Each row was made from one path, in order. Every step used is in the known rows, and no mark comes twice. Write each row's path.
(in the rows, 128 means zero)
Known rows
tibes-laloki-muduk: [108  84 111 155 143 168 131 126 168 145 119 138  67 134  91 154 110 153
 127 138 186 147 123 130 106  99 119 114 127 137 137 120 163 123  82 130
 101 129 157 113  99 124 179 148]
samig-nukav-buba-milek: [102 140 138  98 146 123 132 131 134 101  96 127 101 129 105 105  78  94
 152 146 179  76 121 122 120 128 115 130 107 128  73 126  98 180 123 123
 118 160 108  86 134 105 128 142]
muduk-laloki-tibes-nukav-buba-milek: [ 84  91 128  86 127  98 189 129 129 113  94 130  84  86  74  82 128 118
 152 106 204  92 111 153  70 123  91 142 135 144  86 148 119 165 146 104
  94 155 119  72  91  77 114 141]
laloki-kosem-nukav: [143 111 162 106 132 117 149  82 117 160 175 199 100 178 105  94  93 108
 151 118 158  93  94 116 109 138 120 123 122 131 143 151 143 157 135 143
 120 161 145 114 148  98 101 156]
milek-muduk: [116 133 133 131 118 126 141 127 127 161 124 130  85 123 119 142 108 117
 118 121 116 111 105 140 153 117 134 115 118 112 121 111 127 101 139 126
 114 156 128 140 116 133 126 131]
laloki-tibes-nukav-buba: [ 85 101  94 107 130 115 181 128 119 107 101 126 111 119  74  92 137 103
 139  98 216 147  76 158  69 125  96 134 158 149  87 150 144 186 144 102
  99 143 119  90  88 115 124 163]
muduk-laloki-kosem-nukav-samig: [130 124 195  72 109 106 166  73 130 175 211 226  55 150  99  89  99 100
 179 110 166 112  95 136 121 126 120 108 111 160 151 181 159 155 142 154
 119 153 192  86 144  45 117 162]
kosem-laloki-tibes-nukav-zasu: [ 98  83  89  94 106 122 180  94 113 120 150 142 101  98  44  80 114  92
 133 107 220 147  55 129  93  81 110 143 139 186  99 167 124 169 130 100
 133 155 147  97 101 126 137 165]
laloki-muduk-milek-buba-nukav: [114 143 111 105 134 111 126  77 122 105  85 188  44 106  85 172  81 125
 156 136 130  66 142 115 103 151 133 144  59 131 116 125  92 135  85 175
 136 126 163 108  74 106 122 119]
zasu-nukav-buba-milek-muduk-laloki: [102 185 169  94 109  86 165 139 135 141  68 108  76  90  71 123  81 121
 139 123 132  54 119 147 150 116 111 109 122 160 121 108 106 119 141 109
  96 185 106 111 102  85 102 117]
milek-muduk-laloki: [ 98 151 144 111 108 114 161 121 120 168 140 141  76 107 110 139 122 156
 126 136 116 106 123 152 147 127 136 115 121 122 141 125 136  92 140 134
 108 150 143 127 132 107 115 137]
laloki-tibes-nukav-samig: [117  82 119 105  99 112 183 100 129 131 154 174  87 110 107  94 133  74
 152  81 213 175  83 136  78 102 103 129 131 156 101 150 127 180 143 127
 107 113 165  73  83  89 132 141]
muduk-milek: [134 131 130 112 127 104 123 111  98 129 108 149 133 117 118 131 112 120
 147 134 127 125 123 111  79 133 108 160 116 118 139 128 110 138 136 138
 136 136 110  91 101 122 131 120]
milek-buba: [122 144 144 118 132 115 140 114 123 120 113 104 107 131 120 138 128 106
 122 132 118 115 106 108 139 127 138  94 117 130 108 132 109 121 123 148
 145 120 124 145 122 135 122 143]
muduk-milek-buba: [127 157 144  99 126  92 145 107  98 109  89 134 109 104 120 143 114 100
 144 138 131 117 106 105  93 143 125 131  90 121 126 130  89 134 132 167
 150 130 107 113  88 125 130 133]
nukav-samig: [128 124 152 128 114 129 122 118 137 124 153 151 110 121 134 135 119  92
 137 120 141 151 107 133 131 104 117 117 113 145 112 133 135 133 139 135
 120 118 154 106 116  96 158 134]
buba-milek: [137 106 153 124 132 110 123 134 134 120 104 125 115 111 142 120 112 121
 129 133 126  88 145 113 125 120 120 136 110 115 106 118 109 123 131 134
 117 137 113 116 121 122 123 103]
milek-muduk-laloki-kosem-nukav: [ 97 139 175  92 114 103 182  79 117 209 184 205  38 151  86 102  72 132
 157 116 155  69  87 142 130 145 128 112 119 120 172 152 159 124 147 147
 110 182 173 116 143  74  99 160]
tibes-laloki: [119 113 130 125 127 154 142 136 153 136 135 110 112 129 122 150 140 125
 102 138 161 160 100 121  93 111 117 102 159 133 129 106 128 119 130 103
 118 129 123 127 103 143 157 138]
muduk-laloki-kosem-nukav: [124 123 173  87 127 107 174  81 117 170 186 201  73 158  89  89  98 136
 169 122 163  88 110 132 107 153 119 118 130 137 166 173 148 154 137 147
 113 156 179  95 151  74  91 160]
kosem-nukav-zasu: [127 151 113 108 152 130 116 112 135 105 158 182 120 164  76 105 109  99
 137 100 153  98  74 131 172 109 112 134 101 148 132 150 121 168 114 117
 122 171 128 125 110  93 114 156]
kosem-nukav-buba-milek: [144 121 158  90 149 127 131 142 136 111  97 146 122 140 101 114  93  86
 155 130 163  60  92 137 146 131 110 140 105 140  75 139 114 162 123 109
 104 175  86 100 101  92 111 124]
milek-buba-nukav-tibes: [117 122 134  92 138 134 172  82 120  95 112 147  86 135 114 125 150 102
 124 128 136  94 140 124 129 133 128  98  89 123  66 133  56 153 116 109
 110  84 173 133 117  90  94 118]
nukav-buba-milek-muduk-laloki: [ 85 142 178  99 128  96 148 148 133 156  92  93  77  80 101 119  96 129
 141 142 130  61 116 167 142 118 125 116  98 126  94 127 119 101 150 111
  98 176 112 105 110  92 134 130]
kosem-laloki-tibes: [120  72 131 110 123 154 172  89 120 153 124 124 106 103  81  93 137 131
 156 122 167 145  96 120 109 107 147 145 141 169  86 174 150 116 136 128
 136 118 178  86 133 144 148 123]
laloki-muduk-milek: [115 109 101 130 128 112 110 110 120 136  99 177  85 111  92 141  87 146
 165 142 151 114 136 115  99 129 110 178  84 126 159 137 149 140  98 177
 121 141 143  75  95 106 148 131]
buba-nukav-tibes-laloki-muduk: [110  51  94 110 135 183 154  91 170 130 128 179  49 133  86 138 125 134
 127 134 203 124 150 139 107 105  98 128 115 134  94 120 112 155  76  99
  65 104 210  86  97  99 146 126]
samig-nukav-tibes: [118 113 112 102 145 167 162  93 122 126 138 178  90 156 124  97 132 107
 153 125 191 127 126 121 118 120 118 137 128 122 107 140 113 204 114 119
 110 104 189  68 138  88 103 152]
milek-muduk-laloki-tibes-nukav: [ 82 105 107  94  99 112 212  92 122 167 136 168  38  94  85  99 132 126
 142  93 196 127  96 151  99 133 109 119 143 123 130 135 128 142 148 120
 102 155 161  96  85  93  98 155]
kosem-laloki-muduk-milek: [132  86 113 117 111 129 133  84 107 144 100 151  82  94  72 130  82 150
 183 155 160 118 110 108 105 106 132 187  99 153 137 149 156 120  95 153
 132 133 163  59 102 133 177 133]
buba-milek-muduk-laloki: [104 136 170 100 115  98 155 128 130 169 113 136  64  81 122 124 102 143
 135 139 115  73 141 131 156 131 130 119 100 106 131 109 115  96 142 128
 109 169 128 113 113  85 116 103]

Write each row's path
[107  88 106 130 126 134 128 106 139 145  92 162  82 102  90 158  97 139
 149 150 183 144 114 124  56 112  90 149 100 125 162 115 141 131  98 146
 110 145 142  76  63 123 178 142]
tibes-laloki-muduk-milek
[114 135 140  90 119  98 124  75 126 108 105 204  33 106  90 167  81 102
 166 137 154 102 124 121 112 123 125 141  44 145 103 147  97 146  76 178
 129 130 186  81  64  77 151 126]
laloki-muduk-milek-buba-nukav-samig
[120 179 162 114 108  85 140 157 124 135  63  98  88 111  83 125  71  89
 132 112 135  57  99 133 141 110 107 117 110 135 104  90 100 133 142 105
 103 198  89 127  97 118 105 102]
zasu-nukav-buba-milek-muduk
[105 184 131  75 141  80 121  94  98  74 123 159  99 114  77 156  92  89
 123 136 114  75 104 118 114 128 122 131  58 142 102 134  42 155 120 144
 151 139 126 131  75 108 115 134]
muduk-milek-buba-nukav-zasu
[119 120 161 126 115  99 135 141 126 162 102 131  81  97 131 126  79 110
 118 129 112  74 127 116 149 118 125 126  96 103 103 101 108  97 137 133
 108 165 108 122 108 125 118  93]
buba-milek-muduk
[ 96 163  97 120 147 136 113 112 125  99 158 168 105 148  94 113  87 110
 140 125 163 106 102 120 150 104 115 139  98 138 128 145 114 189 113 131
 155 148 151 117 135 111 125 166]
samig-nukav-zasu
[ 71 101 136 112 116 120 184  92 126 184 125 147  47  99  88 109 146 157
 139 107 148 111 111 159 135 128 144 129 129 126 121 161 154 106 165 149
 104 138 178 103 115 106 126 137]
milek-muduk-laloki-tibes
[133  80 128  90 141 195 187  88 153 141 135 175 103 169 105 117 158 100
 140 111 223 143  83 130 102 103  98 106 140 125 107 127 122 169 123  90
  76 120 156  79  96  91 121 154]
kosem-nukav-tibes-laloki
[122 155 161  89 113 111 156  90 144 101 154 161  80 121 111 153 123  81
 124 133 122 116 129 125 146 127 137  84  83 146  67 132  80 132 123 136
 136 111 178 129 102  92 121 121]
milek-buba-nukav-samig
[118 137 122 129 139 106 126  95 110 113  77 158  65 111 100 157  96 122
 156 140 152  97 120 109 104 129 126 144  64 139 132 139 128 129  89 192
 136 126 141  93  88 108 152 146]
laloki-muduk-milek-buba
[123 117 136 110 125 126 142  76 110 130  89 135  60  88  66 147  88 127
 180 167 159 111 100  89 114 114 147 152  79 160 110 146 139 118  92 170
 142 128 161  78  93 126 177 146]
kosem-laloki-muduk-milek-buba
[ 95  82  93 106 145 181 166  61 131 142 111 212  39 144  88 117 102 125
 173 139 252 140 112 114  44 102  80 163 101 121 138 126 119 200  92 141
  82 114 204  23  79  87 168 165]
samig-nukav-tibes-laloki-muduk-milek
[ 95 154 121 107 153 140 136 131 130 108 114 127 106 138  92 120  97 108
 150 129 178 114 101 153 115 127 130 127 131 142  94 139 134 186 125 116
 134 144 140  90 133 117 134 164]
samig-nukav-buba
[104  96 112 101 147 193 190  84 141 134 144 172  72 161 109 123 136 107
 140 134 224 154 104 113  86 105 100 113 150 126 101 113 105 195 123  99
  98 101 184  77 123 104 135 160]
samig-nukav-tibes-laloki
[134  89 188  98 117 125 169  75 142 172 201 207  58 166  97 113  86  70
 140 112 207 149  56 120  70  94  97  91 123 158 146 140 147 160 134 126
 102 155 171  90 109  95 151 164]
tibes-laloki-kosem-nukav-samig
[101 155 112 106 132 113 102 118 133  90 157 156 118 121  89 138 106 115
 104 119 127  90 137 144 151 113 124 139  93 150 103 136  92 152 121  94
 132 148 146 152 113 114 115 125]
buba-nukav-zasu
[ 70 115  91  99 126 105 171 117 122 117 149 177  96 105  70  81 141 120
 133  91 198 136  97 154  96 106  95 145 139 156 138 168 125 177 141 112
 116 145 151 101  98  85 113 175]
muduk-laloki-tibes-nukav-zasu
[ 65  99 168  92 123  95 169 130 134 171  72 113  55  82  80  94 116 123
 148 109 157  64 108 170 124 118 129 129 106 138  74 154 136 104 166 122
  92 166 133  81 106  98 134 133]
nukav-buba-milek-muduk-laloki-tibes
[123 167 168  71 115  89 146  65 114  96 129 173  80  95 116 166 100  71
 145 138 126 112 110 115  97 134 120 123  70 139  90 134  58 144 123 151
 144 112 156  93  70  89 129 119]
muduk-milek-buba-nukav-samig
[101  75 147 106 140 154 191  71 122 161 179 185  53 177 105  92 107  95
 135 140 228 145 101  98  34 113  93 112 143 123 135 128 120 196 138 113
  94 119 201  82 147 108 140 176]
samig-nukav-tibes-laloki-kosem
[122 123 123  84 120 120 158  57 112 114  92 164  43  90  52 164  73 140
 168 168 146  80 127 108 116 137 144 152  65 156  94 144  93 124  75 164
 137 129 178  83  84 116 144 122]
kosem-laloki-muduk-milek-buba-nukav
[107  59 111 123 134 154 148  92 130 145 100 177  67 126  96 123 130 128
 149 137 212 151 119 121  42  90  84 157  98 131 138 126 128 149  99 128
  75 109 161  48  70  98 179 146]
nukav-tibes-laloki-muduk-milek
[ 81  91 163 102 108 104 172 105 128 182 103 144  46  81 102  98 121 149
 149 110 142  75 136 133 125 121 129 125 107 120 101 144 124  99 163 147
  97 146 160  86 107  92 115 107]
buba-milek-muduk-laloki-tibes
[119 155 140  93 132 118 146  99 131  91 124 142  93 125 109 158 125 117
 116 130 113  90 134 122 136 154 146  96 105 132  87 120  76 129 108 134
 141 120 152 152 104 117  91 121]
milek-buba-nukav
[ 52 123  94  93 115 104 186 108 115 150 153 170  45  92  55  90 114 118
 120  81 202 120  75 159 129  96 102 126 124 148 125 154 128 150 152 118
 111 173 146 104  83  88 109 179]
milek-muduk-laloki-tibes-nukav-zasu
[116  91  90 118 120 120 183 102 124 122 129 158  94 118  99  92 146 107
 136  89 200 147  92 130  68 137  97 132 161 129 120 131 125 179 135 124
 114 126 145 100  96 115 111 137]
laloki-tibes-nukav
[121 129 146  58 128 117 158  67  94 101 101 166  89 117 115 138 135  90
 151 137 141  95 137 111  87 154 112 131  79 121  78 134  46 173 123 129
 114  96 153  83  83  85  99 116]
muduk-milek-buba-nukav-tibes
[131  87 109 130 123 160 137 104 138 139 124 131  80 113  75 124  98 146
 159 157 169 124 131 119 152 105 142 150 120 163 112 146 164 108  81 137
 124 133 182  99 125 137 169 141]
kosem-laloki-muduk
[ 85 148 136  91 107  73 187 149 127 137 106 114  64  83  90 112  90  97
 131 138 177  76  96 157 111 124  93 116 117 123 100  96 104 143 142  86
  94 197  89 106  83  84 105 148]
tibes-nukav-buba-milek-muduk-laloki
[114  88 170 127 116 111 154 115 116 169 171 139  93 147 118 116  98 111
 106 143 168 147  91 108  48 111  99  95 153 140 151 122 142 117 141 125
 113 142 154 121 135 150 163 150]
tibes-laloki-kosem
[101 134 164 122 127  96 130 161 125 145  82  82  88 102 114 123  81  98
 120 141 137  71 106 148 141 108 115 128  99 126  79 107 123 109 155 111
 104 183  91 118 109 123 143 115]
nukav-buba-milek-muduk
[107 109 156 112 134 127 140  98 136 149 203 187  86 183  72 109  82  88
 120 118 199 123  48 125  90  90  85 107 118 161 158 148 138 169 141 118
 116 187 140 123 117 113 138 179]
tibes-laloki-kosem-nukav-zasu
[101 138 164  86 141  97 143 101 113 148 205 206  88 163  65  77  89 122
 149 116 152  79  86 141 135 124 111 124  99 164 178 185 148 158 141 133
 131 178 164 109 148  64 110 180]
muduk-laloki-kosem-nukav-zasu
[101  77 114 105 127 102 170 139 125 110  84 121 101 103  96  75 106  81
 138 108 204 100  94 140  63 118  91 147 135 141  63 138 115 170 139  96
  96 149 101  77  82 112 127 132]
laloki-tibes-nukav-buba-milek
[135 163 142  79 124  93 140  87 104  93 102 155  92 107 107 165 103 108
 138 137 108  84 122 117  92 161 134 130  86 122 104 124  44 144 126 152
 155 125 131 119  80 111  98 110]
muduk-milek-buba-nukav
